Every row comes from one small tree of marks. The marks that hang from a mark follow it in brackets, in the order of their numbers. Every link used is in the known rows. Which tree was each row made from?
Known rows:
J_265[J_124[J_614] J_197[J_568[J_823]]]: [  0  10  -1  12  -2  -2   3 -13  28   7 -17   9  22  -7   3  -4  38   8
   8 -14   1   3  -8   4   9  -9 -45  10   8 -20  -2  10  40   6   9  25
  -6]
J_157[J_932[J_124 J_823]]: [  6 -18   9  -6  -5  -3 -12  -5   2   1 -14  -7 -13  -1 -15   3 -12  -5
   2 -18  16  42   0   3   2  24   2 -17   8  10  -4  14 -15   7 -15  -2
   3]
J_197[J_568 J_614 J_932[J_124]]: [-10  -9  -3 -19  -1   2  -8  -6  -5 -13  -5  20  -6  -1  17 -16 -30  -1
   1   4  -2  17  -4  -3  11   3  12  23   2  -1  -1 -10  -5  11  -4   0
  -3]
J_197[J_614]: [  9   8  -4  -3   1  -1 -11  -2   5  -6  21   1 -11   3   3  -4 -12  -9
  11   3  12  -9  -1  -5   2  -3   5   2  -2   3 -13   2   7  -1  -9   3
   2]
J_197[J_932]: [  1  24 -10   0  -6   6   2  -8  -6  -5  18   0 -13   2  -9   0 -10   1
   5  19   3  -8   3  -6  -5   4  20  14   0   7  -1   0 -10   0 -11  -3
  -2]
J_823[J_568[J_124 J_157]]: [  8   9   0   6   0   0 -25  -1   9   0 -11  -8  10 -19  -6  15  -8  -7
 -14  -7  -8  -1  13  -1   1   4  19 -19  20   0  21  18  12   1 -19   2
   8]
J_568[J_157]: [  7  11  -5  20  -4   1 -11  -6  -8  -4   4 -11  -1  -6 -11   8 -21  -8
   0  -2   5  -7   7  -6   1  -6  -5 -14   9   3   3   5   3  -5 -14  -2
   3]
J_568[J_124 J_157 J_197[J_614]]: [  7  12   0   4   6  -5  -3   9  25  -5   1  -3  -7   4  14  17  -5  -5
  -7   6  -9 -20  12  -3  14  -6  18  -6   1  -3  16 -18  16 -10  -3  13
  11]
J_568[J_197 J_823]: [  6  26   9  11  -3   2  -1   3  24   3  -1 -11  -3   3  -2  17  14   0
   4  27   0  11   0  -3   4   3   0 -11  -1  -7  12   7   3  -9  19   4
  -4]
J_932[J_124 J_197 J_823]: [-10 -48  18 -13   9   4   1  -2  -9  -7 -13 -11  10  -8  -1   7 -18  -2
  -9  -4   7  13  -7  -1  -1  17  15 -15   9  -1  -1  24 -22   3  -2  -8
   2]
J_124[J_614 J_932[J_197]]: [ -1  13   6  -2   0   3   7  -4  14   4   9  -7   4   3   2   1 -12   8
  -2   3   5 -26   1  -5  -8  -7  -7  -9  -5  -5  -7  -3 -10   2  14  -6
   7]
J_823[J_87 J_932[J_124[J_614]]]: [  2 -16   4 -11   3   8   4   9   2   5   1  -4   9 -12  -1  -8 -21  -1
   6  -7  13  -9 -10  -2  -7  -3 -17   9  -1   7   3  18   5  -4 -24   0
   6]
J_614[J_197[J_932]]: [ -8  18  -8  -2  -4   7   3  -9   8  -2  31  -6 -14  17  -7   2  14   0
  12  34  -1 -31  -2  -3 -12  -4   2  13  -8   5  -3   1 -20  -2  -9  -3
   0]
J_932[J_124[J_568[J_197]]]: [ -5  -9   6  -2   0  -1  16   8  19   8   7 -18  -7  -1   7   6 -20   7
  -9  -5 -11   2 -11  -2   9   0  11 -13   3 -10   4  14  -2  -3  24  10
  -4]
J_265[J_197[J_932]]: [ -7  36 -15   2  -4   6  16 -12  -3  -5  27   0  -9   9  -9  -1  -2   3
   5   6   4 -16   0  -4  -3  11  15  27  -5  -2   8   3   6   0 -14  16
  -1]
J_932[J_124[J_568 J_614]]: [ -3  -3   4  -4  -6  -2  -1   2  31  13  -5 -16  -1 -12  10 -13 -24   7
  -8 -24   5 -10 -13  -3   5 -15  -7 -14   6  -8 -12  24   3   4  16  10
  -4]
J_124[J_568[J_823] J_932[J_197[J_265]]]: [-11  21   4  14  -2  -6  17   5  -6   8 -11 -15  13   2   9  -9   5   0
 -13 -13  -5 -13   1   5   1 -12  -2 -13 -14 -17  -4  -3  -2  -1  42  -6
 -17]
J_197[J_265 J_614[J_124]]: [ -8 -19  -8   6   0  -7 -10   4  11  -3   3  11   2  13  10 -12  22  -8
   4  -2  10 -19   0  -9   8 -18  -3  11  -1   9 -12 -10  -5   1  13   7
  -6]
J_265[J_124[J_932]]: [ -3   2  -4   9  -2   6   9 -14 -11   5  13  -1   8 -10 -17   2   4   3
   8  -4  -1 -14   5   1  -3  -4  -7  -4  -9   1  -4  -2   7   2   3   6
  10]
J_823[J_568 J_932]: [ 16  10   1  -1  -2   4 -17  -1  -7   0  10  -6  17 -15 -11   0  -5  -4
  10   4   3   2   1   4 -11  16   3   0   5   7  10  26   8  -3 -13 -14
   1]
J_157[J_932[J_197[J_265 J_614]]]: [ -6  15  -5  -2   7 -11  -9   4   5 -11  20  -4 -16  21  19  -1   2 -11
   3 -11  11  -4   4  -3   2   7  -1  13   1   1 -15  -1 -11   3   3  -3
  -8]
J_932[J_197[J_614]]: [  0   0   4  -9  10   0  -5   0  -3 -15  26  -3  -1   7  11   5 -15  -5
   1  10   5 -27  -3  -7  -2   3   6   3  -1  -5 -13   9  -2   0  -1   1
   0]
J_197[J_568]: [ 11  -9  -2   1  -6  -1 -14  -3 -14  -8  11  11   3  -6  -5  -1  -6  -1
  10   7  -2  26  -4  -3   0   7  -5   0  17   1 -10  -5   5   5  -1  -2
  -4]
J_124[J_614 J_932[J_197[J_568]]]: [  8  -4   4  -4   0   1   2  -2   3   0  -2   6   9   0   8  -5  -5  11
   1   0  -9  -3  -2   0  -4  -4 -17  -2   4  -8 -12 -19  -4   8  16 -10
   5]
J_157[J_932[J_197 J_823]]: [ 15   3   5  -2   4  -5  -6  -2  -8  -5   5  -9 -14   9  -9  18   5   1
   3  -1  12  18   1   1  -9  25   2 -15   1   7  -9   9 -15   2 -13  -9
  -1]
J_932[J_124[J_614] J_197[J_265] J_823]: [-21 -54  20 -10   7  -3   4   5  17   2 -39  -5  10  -3  16 -12  -8   1
 -10 -20  11  11  -5  -1   4  -2  -2   3  13   0  -7  13 -21   4  15 -16
  -2]
J_197[J_265]: [ -8  -3  -3   8  -4  -4  -5  -1   0   0  11   0  -2   1  -3 -11  -4  -6
   8   1  10   9   1  -5   0  -2   2  10  14   7  -6   1  -7  -3   4  -7
  -6]
J_932[J_124 J_823]: [ -1 -43  15  -8  -2   2  -5  -4  -7  -1 -17  -1   2 -10 -11  -2 -16  -4
  -1  -7  13  30  -5   0   3  12   7 -14   9   8   1  14 -12   2  -8  -4
   5]
J_197[J_265[J_124]]: [-15 -20  -4  13   1  -2   2  -7  -5   2   9   5   8  -8  -3  -3  15  -5
   5  -8   3   1   0  -1   4  -9 -10  17  11   4  -9   7   5  -2   6   1
  -4]
J_932[J_197 J_823[J_568[J_124[J_614]]]]: [ 12 -24  15 -21  10  -1 -14   4  25   6 -35   2   7 -11   7   9  15   7
 -21  -9  -3   1   3   3  -7  14  17 -17  17   3   4  18  -4   4  -4  -8
   9]
J_265[J_197[J_568 J_932]]: [  0  23 -15   1  -5   1  10 -10 -15 -11  18  16  -2   7  -4  -5  -1   6
   7   2  -5  14  -2   0   0  14  10  30   7  -3   7 -12  14   6 -12  11
  -5]

Which tree is each row?
[-11  -1   2   1   8   8  16 -12 -12  -3  17 -10  16  -7  -7  12   5   6
  -1   7  -9 -27   0  -1  -6   0  -3  -5  -8  -7  -7   5  -2   2  10   4
   7] -> J_265[J_124[J_932[J_197]]]
[ 10 -23   7  -5   5   2  19  16 -18   8  -4  15 -17   9 -13  15  15   6
  -1  14 -12  22   8   7  -4  12  25 -14 -12  14  15 -38  -2  -9 -13   0
  21] -> J_568[J_124[J_932[J_823[J_87]]] J_197]
[-12  -7   1  18  -7  -4   3  -9  -9   3 -25  16  27 -10   0 -11  25  -3
   5 -11  -6  31   5   8  11 -12 -23   8   0  -6  -3 -21  15   4  32  -3
 -10] -> J_197[J_265[J_124[J_932]] J_568[J_823]]
[ -7   7 -13  -9  -7  -9   0   4  17   3 -21  23  -6   0  20 -18  17   7
  -2   3  -9  -2   5   0   8  -9  11  34  18  11   1 -28   2   6   6  -5
  -4] -> J_197[J_265 J_568[J_124[J_614]] J_932]
[-22   8 -11  -2  -3  -1   5  -4   2   1  20   4  -9  23   0 -14  22  -2
  12  24   2 -19   2  -1  -5 -10   3  29  -4   5  -3  -9 -25  -3   0  -9
  -4] -> J_614[J_197[J_265 J_932]]
[ 17 -11  -2  18   0   0  13   8 -47   9 -12  -1 -16   2 -19  -4 -21   2
 -11 -31  -2  10   8  10  -6 -11 -10 -37 -21   6   1 -28   4  -8 -13  -2
  10] -> J_124[J_568[J_157] J_932[J_823[J_87]]]
[ 13 -30   7 -13   6   4 -15   8 -17   4 -13  16  -5 -11 -13   6   6  -2
  -8  -1  -1  43   5   5 -11  19  26 -16  11  17   7   7   2  -1 -35  -3
  12] -> J_932[J_823[J_87 J_568[J_124]]]
[ 14  16   1  -5  -2  -2  23  10  18  18 -23   3 -32  14   8  -7   7  20
 -12   2  -5  -1  -3   4   0  -3   0  -7 -16   6   0 -23  -2  -9  22  -8
   0] -> J_124[J_568[J_197[J_932[J_823]]] J_614]
[ -3  -5  -9   8   1   0   7 -15  -8  -7  22   9  19  -5  -8   4  17   6
  10 -17  -6   7  -7   3   4   7 -20  18  15  -9  -1   4  30   6  -5  24
   1] -> J_265[J_124 J_197[J_568]]
[-20  -5  -9  11  -3  -4  23  -4  -2  17  21  -5   8  11  -1 -13  29   3
   5 -16 -15 -31  -3  12  -4 -30 -21   1 -18  -9 -17 -13   0  -2  30   5
  -1] -> J_614[J_197[J_265[J_124[J_568 J_932]]]]
[  0 -39  26 -12   4   4  -8   3   9   4 -32   0   6  -8  -3   3 -10   1
 -12  -2  -1  49   1   3   5  22  18 -18  11   3  19  20 -10  -3   6 -16
   9] -> J_932[J_124 J_823[J_568[J_197]]]
[ 10   3  -4   3  -9  -1 -10  -3   8  -1 -18  21  13   6   3  -6  35  -1
   5   5   1   8   3  -1  13 -17 -16 -11 -15  -4  -3 -30   6  10  20   9
  -5] -> J_197[J_568[J_823] J_614[J_124[J_932]]]
[ -2 -21   0  -9   5   9   4   8 -26  -5  18  -2   7 -13 -11   2 -25  -8
  11  -2   6   1 -10  -1  -9   9  -2   9   0   9   8  21   0  -4 -27   1
   5] -> J_823[J_87 J_932[J_124]]
[ 27   8  -6  15   0  -8  -5   9 -34   7  -6  -9 -34   8 -19   8 -15  -2
  -9 -32   6  28   6   7  -7   1 -16 -33  -8  11  -6  -8   7  -7 -30   4
   0] -> J_124[J_568[J_157[J_932[J_823[J_87]]]]]
[  3  31   2   6 -12  -6  -8  -2  26   9 -10 -24  -7  -6  -1   4  -3  -4
  -7 -17   7  20  -7   2   7   4  -8 -29  -1 -11  -6  33   1   6  10  18
 -18] -> J_157[J_932[J_124[J_568[J_823]]]]
[ -2   6 -10 -10  -6   3  -2  -8  -5  -7  20  12  -5  13  -1  -3  16   4
  15  31 -11  -1  -5   1  -7  -1  -4  21   1   1  -6 -13 -13   4  -6  -6
  -4] -> J_614[J_197[J_568 J_932]]
[ 10   5  -2 -13   1   0  -1  -5 -16  -5  -6  17 -19  11   0 -15  -8  -2
   4   6  11   7   3   1  -1   6  18  11 -17  13  -6 -21  -9   0 -15  -7
   2] -> J_197[J_614 J_932[J_823]]
[  6   5  -4  13   3   3  12   2 -17  10   3  -6   0 -11  -8   9  21   2
  -4  -5  -3   1 -11   4  -3 -16 -19 -13 -12  -8 -11  16  23  -5  -3  20
 -10] -> J_265[J_124[J_568[J_823[J_87]]]]
[  5  39  -3  12   1  -5 -14   0  22  -6 -11 -29   2  -4   2  36  18  -8
 -13   6  -4 -17  12   0   4   8   5 -22   8  -7  15  16   4   3  -9  13
  -6] -> J_568[J_124 J_157[J_932[J_197]] J_823]
[ -5  -7   1 -11   7   2  16   7  -3  -4  13 -28  17 -18  10   5 -27   3
  -8 -16  -6 -32 -16   3  -4  10   3  -6  -4  -9   0  30  -2   0  10   1
  -8] -> J_823[J_932[J_124[J_568] J_197]]
[  9  28  -5  -7 -10  -2  -7  -3  32   4 -33  14   3  -8  13  -1  24   8
  -4  18  -8   2   1   1   5  -4   7  11   7  -1   8 -14   9   7   6   7
  -8] -> J_197[J_568[J_124[J_614] J_823] J_932]
[-27  -6  -3 -10  -1  -1   3  -2   1  -7  -7  10  -3   7  19 -27 -21 -10
  -2  -7   7   0   1  -5  11  -5  22  34  -3   5   1  -9 -12   5   1  -5
  -5] -> J_197[J_265 J_614 J_932[J_124]]
[ 10  -1   7  -9  13   5 -11  14  -9  -1  16  16 -15  11   3   2  -7  -4
  -1  15  -3  19   0  -2  -3   4   7   0  -5   2   5   0  10  -9 -12  -5
  11] -> J_823[J_87 J_568[J_197[J_614]]]
[ 13  19   1   4  -3  -5  12  11  38  16   4 -11 -21   7   9   1  -1  14
  -5  -1  -6 -19  -7  -4   3 -12 -13 -17  -2  -8  -9  -1  10  -8  28   5
  -3] -> J_124[J_568[J_197] J_614]
[ -6   1  -2   8 -10  -8  -2   1   4   1 -27  18  17  -6   5  -7  26  -4
   3  -1 -10  30   9   7   9  -8   7   6   9  -2  10 -29  10   5  21   0
  -8] -> J_197[J_265 J_568[J_124[J_932] J_823]]
[ -5  -6  -5   1  -9 -11  -2   4  16   8 -19  19   6  -3  13 -18  17   4
   2 -18  -9  14   8   4   9 -12  -4  11  15   6  -1 -40   7   6  21  -1
   3] -> J_197[J_265 J_568[J_124[J_614 J_932]]]
[  6  -3  -2  -5  11  10  11  10 -31 -10  36  -5   4  -3  -7  15  -7  -4
   9  18   0 -20  -7  -1 -17  13  -4   9  -7   5   0  13  -2  -8 -22  -3
   1] -> J_823[J_87 J_932[J_197]]
[  2 -19   3 -13   5  10  -8   1 -26   4   2  20 -15  16 -16  -5  20   0
   3  25   0  18   1   7 -24   5   5   6 -13  13   2   3 -19  -4 -33 -17
  10] -> J_614[J_197[J_932[J_823[J_87 J_568]]]]
[ 23   2  -1  16   2  -2 -14   3 -33  -2  -6   0 -26  10 -25  12  -6  -6
   2 -13  13  35  12   3  -8   6 -15 -22  -2  17   1  -7   0  -5 -43  -1
  10] -> J_568[J_157[J_932[J_823[J_87]]]]
[ -7  19   8  22   3 -11  -4   9  20  -3 -27  -3   2  11  18  -2   7 -13
  -3  -2   4  -1  13  -1  21 -23 -11   3  -7  -9  16 -18  10 -14  20  -5
  -7] -> J_568[J_157 J_197[J_265 J_614] J_823]
[ -1  11   2  -7   7   3   5  -2  -9 -10  24  -2   0   9   6  -1 -13  -4
   2   0   2 -27   3  -3  -3  -3   7  -6 -16  -6  -9 -13  -5   2   5   1
   5] -> J_124[J_932[J_197[J_614]]]
[  5  10  -9  10  -4   1  17  -9 -11  12  17  -7   4 -10 -11   0   0   8
  -1 -21 -10 -23  -3   5  -3 -12 -11 -15 -14  -7 -15  -5  13   1  18  14
   2] -> J_265[J_124[J_568 J_932]]
[ 12 -12  -3   5  12   4   0  10 -47 -17  10   0  13 -11  -2  16 -13   0
   3   6 -10  -1  -1   2 -10   7 -21   7   4   0  11  -4   9  -5 -29 -10
   2] -> J_823[J_87 J_932[J_197[J_568[J_157]]]]
[-16  11   6  -3   2   9  -5  -1  10   2 -26  -6   3  -7   4   6 -26   2
 -20   8 -13  12  12  -4   7   6  20   4   3  -7  34  15  -9  -3   0 -11
  10] -> J_823[J_568[J_157 J_197[J_932[J_124]]]]
[-12 -35  10 -12   4   4  -5  -3 -11 -14   4  -2  22 -13   9   8 -23   1
  -5   3  -9  16 -10  -4   0  15   5   0  23 -11  -1  21 -11  11   7  -5
  -4] -> J_932[J_124 J_197[J_568]]
[-19  12  -6  -5  -6  -2   3  -2  30   8   2   2 -11  24  11 -19  22   4
  11  21   4 -31   0  -2  -6 -26 -11  30  -5   5  -9 -11 -18  -1   9  -9
  -2] -> J_124[J_614[J_197[J_265 J_932]]]
[ -1  15 -18  -5  -2   3  -2  -3   6  -6   9  11 -11  14   3  -2  17   1
   1  20   4 -34   1 -13   2  -9   8  15 -16   9  -8 -12 -10   4  -1  10
  -2] -> J_197[J_614[J_124] J_932]
[ -6   4  12   5   4   6   1   0   6  -9 -24 -31  38 -22   6  17 -18 -10
  -8  -4   2 -27   0   2   5   2  -8 -11  -3 -13  26  33   1  -2  -2  -1
  -7] -> J_568[J_157 J_823[J_932[J_124 J_197]]]
